In the rows, 128 means zero.
Known rows, with every way that one mark hangs from another
S(B U): [ 75 142 149 165 131 106 126 119 126 121 116  81 140 121 113 119 128 103
 125 119 142 177 141 160 166 100]
M(U(S)): [113 136 124 139 113 149 142 116 125 142 110 112 160 117 124  98 117 124
 115  84  93  99 118 128 132 133]
U(M): [113  75 122 108 119 128 139 120 133 131 116 117 129 122 117 144 143 157
 129 146 117 124 129 116  78 135]
T(U): [ 94  84 126  90 117 148 127 130 144 135 106  94 162 139 111 124 125 136
 143 116 114 108 109 131 101 125]
B(S(U) W(Z)): [122 122 138 110 182 113 108 134 140 120 135  83 187 138 162 162 148 150
 107  51 169 219 108 169 199  97]
W(B(S(U(M))) Z): [129 127 154 113 174 125 102 117 136 116 130  74 136 142 141 190 165 129
 128 128 157 213 141 181 203 118]
F(U(M(Q) S T) Z): [166  88 104 110 101 139 134 127 108 129 115 221  68 110 113 127 128 124
 141 160 118  54 154 100  52 153]
Z(F(U(T))): [ 97  77 130 121 127 140 132 137 128 130 128 159  81 146 130 112 140 150
 125 143 125  99 110 139 134 101]
U(M(Q) S T): [127  88 103 138  92 135 132 104 110 141  86 183 150  93 111 135 120 136
 168 158 102  81 139  81  55 130]
F(U(M S T) Z): [189 113 107  86 114 141 120 138 118 130 116 179  50 122 117 119 114 106
 136 154 121  69 165 113  79 169]
F(U(M S(B))): [166 147 131 106 116 133 126 133 109 119 114 142 101 117 101 124 111 101
 152 116 119 107 164 150 100 151]
U(F S(B) T): [138 199 126 138 114 117 120 148 129 128 123  75 149 121 118  90  79  82
 141 132 118 114 125 105 123 153]
M(Q U(T)): [ 32  40 111 177  90 139 150  92 126 145  99 179 156 125 129 115 146 157
 151 173 103  94  88  95 134  77]
B(S(U)): [ 51  98 134 126 143 116 114 119 132 127 105 110 183 122 139 130 127 120
 125  81 121 127 122 159 125 109]
U(M T): [105  60 108 116 109 130 122 116 132 136  97 137 115 126 122 141 133 143
 160 191 120 118 130  97 105 122]
B(S W(Z(F))): [160 144 140 108 185 129 127 153 148 117 154  77 169 150 165 163 160 187
  72  18 186 211  84 156 193 110]
M(Q U(F(Z) S(B) T)): [121 186 119 189  89 126 147 120 124 135 144 160 133 120 123  82 102  97
 118 143 112  80 120  84 125 139]
U(M(Q) S(B)): [149 155 126 160 103 123 144 114 107 124 107 143 155  92  97 138 123 123
 140 104 122 123 148 109  74 140]
B(S(U(M)) W(Z)): [145 117 134 106 174 113 105 122 136 122 138 109 171 136 159 175 147 149
 124  85 162 211 133 159 180 108]
S(B(W) U(T)): [102 152 133 166 145 109 111 125 133 128 112  88 135 130 136 124 127 116
 137 129 171 202 134 153 223  88]
M(Q U): [ 40  52 121 175  98 138 163  94 126 139 118 161 172 122 125 116 155 167
 120 128 101 102  88 112 118  93]
B(S(U(F T)) W(Z)): [115 133 129 112 171 106  98 139 146 125 148  90 180 148 173 143 123 130
 127 113 152 191 103 141 200 105]
F(U(S(B) T) Z): [179 163 122 118 125 134 120 156 120 116 116 128  60 126 110 106 109  87
 121 113 151 107 146 135 131 150]
W(Z): [126  69 135 105 145 121 139 139 138 120 133  65 142 140 125 153 157 164
 109 108 144 191  91 128 146 111]

Rows
[130 130 116 125  97 122 153 120 117 136 138 159 171  98 115 116 109 135
 133 139  74  67 134  82  13 164]	U(F M(Q) S)
[125 183 136 162 113 139 138 119 123 131 112  93 153 120 115  97 110 103
 119  79 116 128 131 141 162 130]	M(U(S(B)))
[147 181 127 121  90 134 131 123 124 130 129 145 174 117  96 113  86  93
 172 143  91  76 151 102  49 163]	T(U(F M(Q) S(B)))
[ 50  67 118 154  95 106 128  97 121 142 128 191 139 115 128 117 118 118
 172 237  83  89 142  90  80 108]	S(U(F M(Q) T))
[158 120 163 111 172 146 137 148 137 114 161  79  63 164 129 164 184 166
  90 122 164 200 105 183 209 108]	W(B Z(F(U)))
[137 149 149 124 186 115 116 137 140 121 157  97 166 146 169 156 152 161
  85  39 174 215 111 174 212  92]	B(S(U) W(Z(F)))
[144  66 110  90 114 134 126 138 131 125 123 178  38 140 122 132 138 130
 134 191 133  87 146 115  95 147]	F(U(M T) Z)
[175 109 141  99 170 133 142 154 139 119 165 102 103 154 147 148 167 189
  83  74 170 200  91 158 187 103]	B(W(Z(F(U))))
[166 128 113 141 113 133 123 123 105 125 103 188 116 113 116 134 121 121
 171 142 138 114 151 127 122 122]	F(U(M(Q) S(B(W)) T))
[132 121 150 102 181 136 116 143 148 110 126  29 152 149 139 185 171 154
 102  80 172 217  93 172 200 122]	W(B(S) Z)
[117  79 127 117 118 139 129 126 123 132 129 185  61 143 127 123 140 148
 144 178 118  89 136 130 114 114]	Z(F(U(M T)))
[ 97 174 138 155 122  97 119 138 138 124 147  99  95 136 127  95 104  77
 119 179 142 147 143 124 154 127]	S(B U(F(Z) T))
[163 137 102 129  94 121 141 128 123 139 141 180 114 105 121 113 105 120
 128 175  99  56 142  56  25 174]	U(F(Z) M(Q) S T)
[101 165 148 121 165 123 118 140 151 122 150  61 129 139 147 137 140 113
  79 111 144 145 127 169 146 152]	W(B(S(U(F(Z)))))
[156 100 121  89 116 142 129 130 112 129 111 160 111 114 109 123 119 119
 148 122  95  76 154 139  71 154]	F(U(M S))
[177 240 121 152 123 132 133 145 141 134 155 100 118 136 144  82  91  95
  97 114 140 126 124 110 184 155]	M(U(F(Z) S(B(W)) T))
[203 197 142 125 141 138 135 144 117 123 147 147  86 128 125 122 128 135
 110  75 147 131 155 161 139 140]	Z(F(U(M S(B(W)))))
[134 101 121 135 104 143 137 116 104 135 119 224  92 117 117 120 130 141
 149 148 102  60 142 113  80 120]	Z(F(U(M(Q) S T)))
[119 137 147 115 165 119  93 123 141 120 140  86 130 151 150 173 143 108
 148 184 140 188 137 156 202 123]	W(B(S(U(F M T))) Z)
[175 191 114 153  94 113 136 134 122 128 141 158 106 107 113 110  97  97
 132 169 124  88 153  68  61 170]	U(F(Z) M(Q) S(B) T)
[141 135 139 112 132 144 143 144 117 128 135 145 101 127 120 103 127 138
 103  70 111  87 125 153 101 132]	Z(F(U(S)))
[164 133 160 101 177 145 116 139 134 111 154 111  85 163 141 184 177 154
 110 115 166 181 128 190 191 123]	W(B(S) Z(F(U(M))))
[101  91 112 106 105 117 126 124 140 138 132 128 124 134 130 119 112 130
 157 217  96  95 125  83  77 144]	U(F M T)
[108 139 108 165  89 137 151 115 126 144 141 177 140 118 132  83 109 120
 114 151  88  54 109  74  92 141]	M(Q U(F(Z) S T))
[178 226 140 140 138 126 137 142 136 126 168  70 159 139 140 102 106 112
 103  81 132 177 113 133 202 137]	M(U(F S(B(W(Z)))))
[ 43  84 124 133 135 118 100 115 132 132  89 125 175 125 143 128 120 110
 151 121 123 121 125 144 142  99]	B(S(U(T)))
[137 172 116 159  89 114 131 121 114 131 122 156 147 105 110 113  92  99
 170 180 105  90 145  76  71 149]	U(F M(Q) S(B) T)
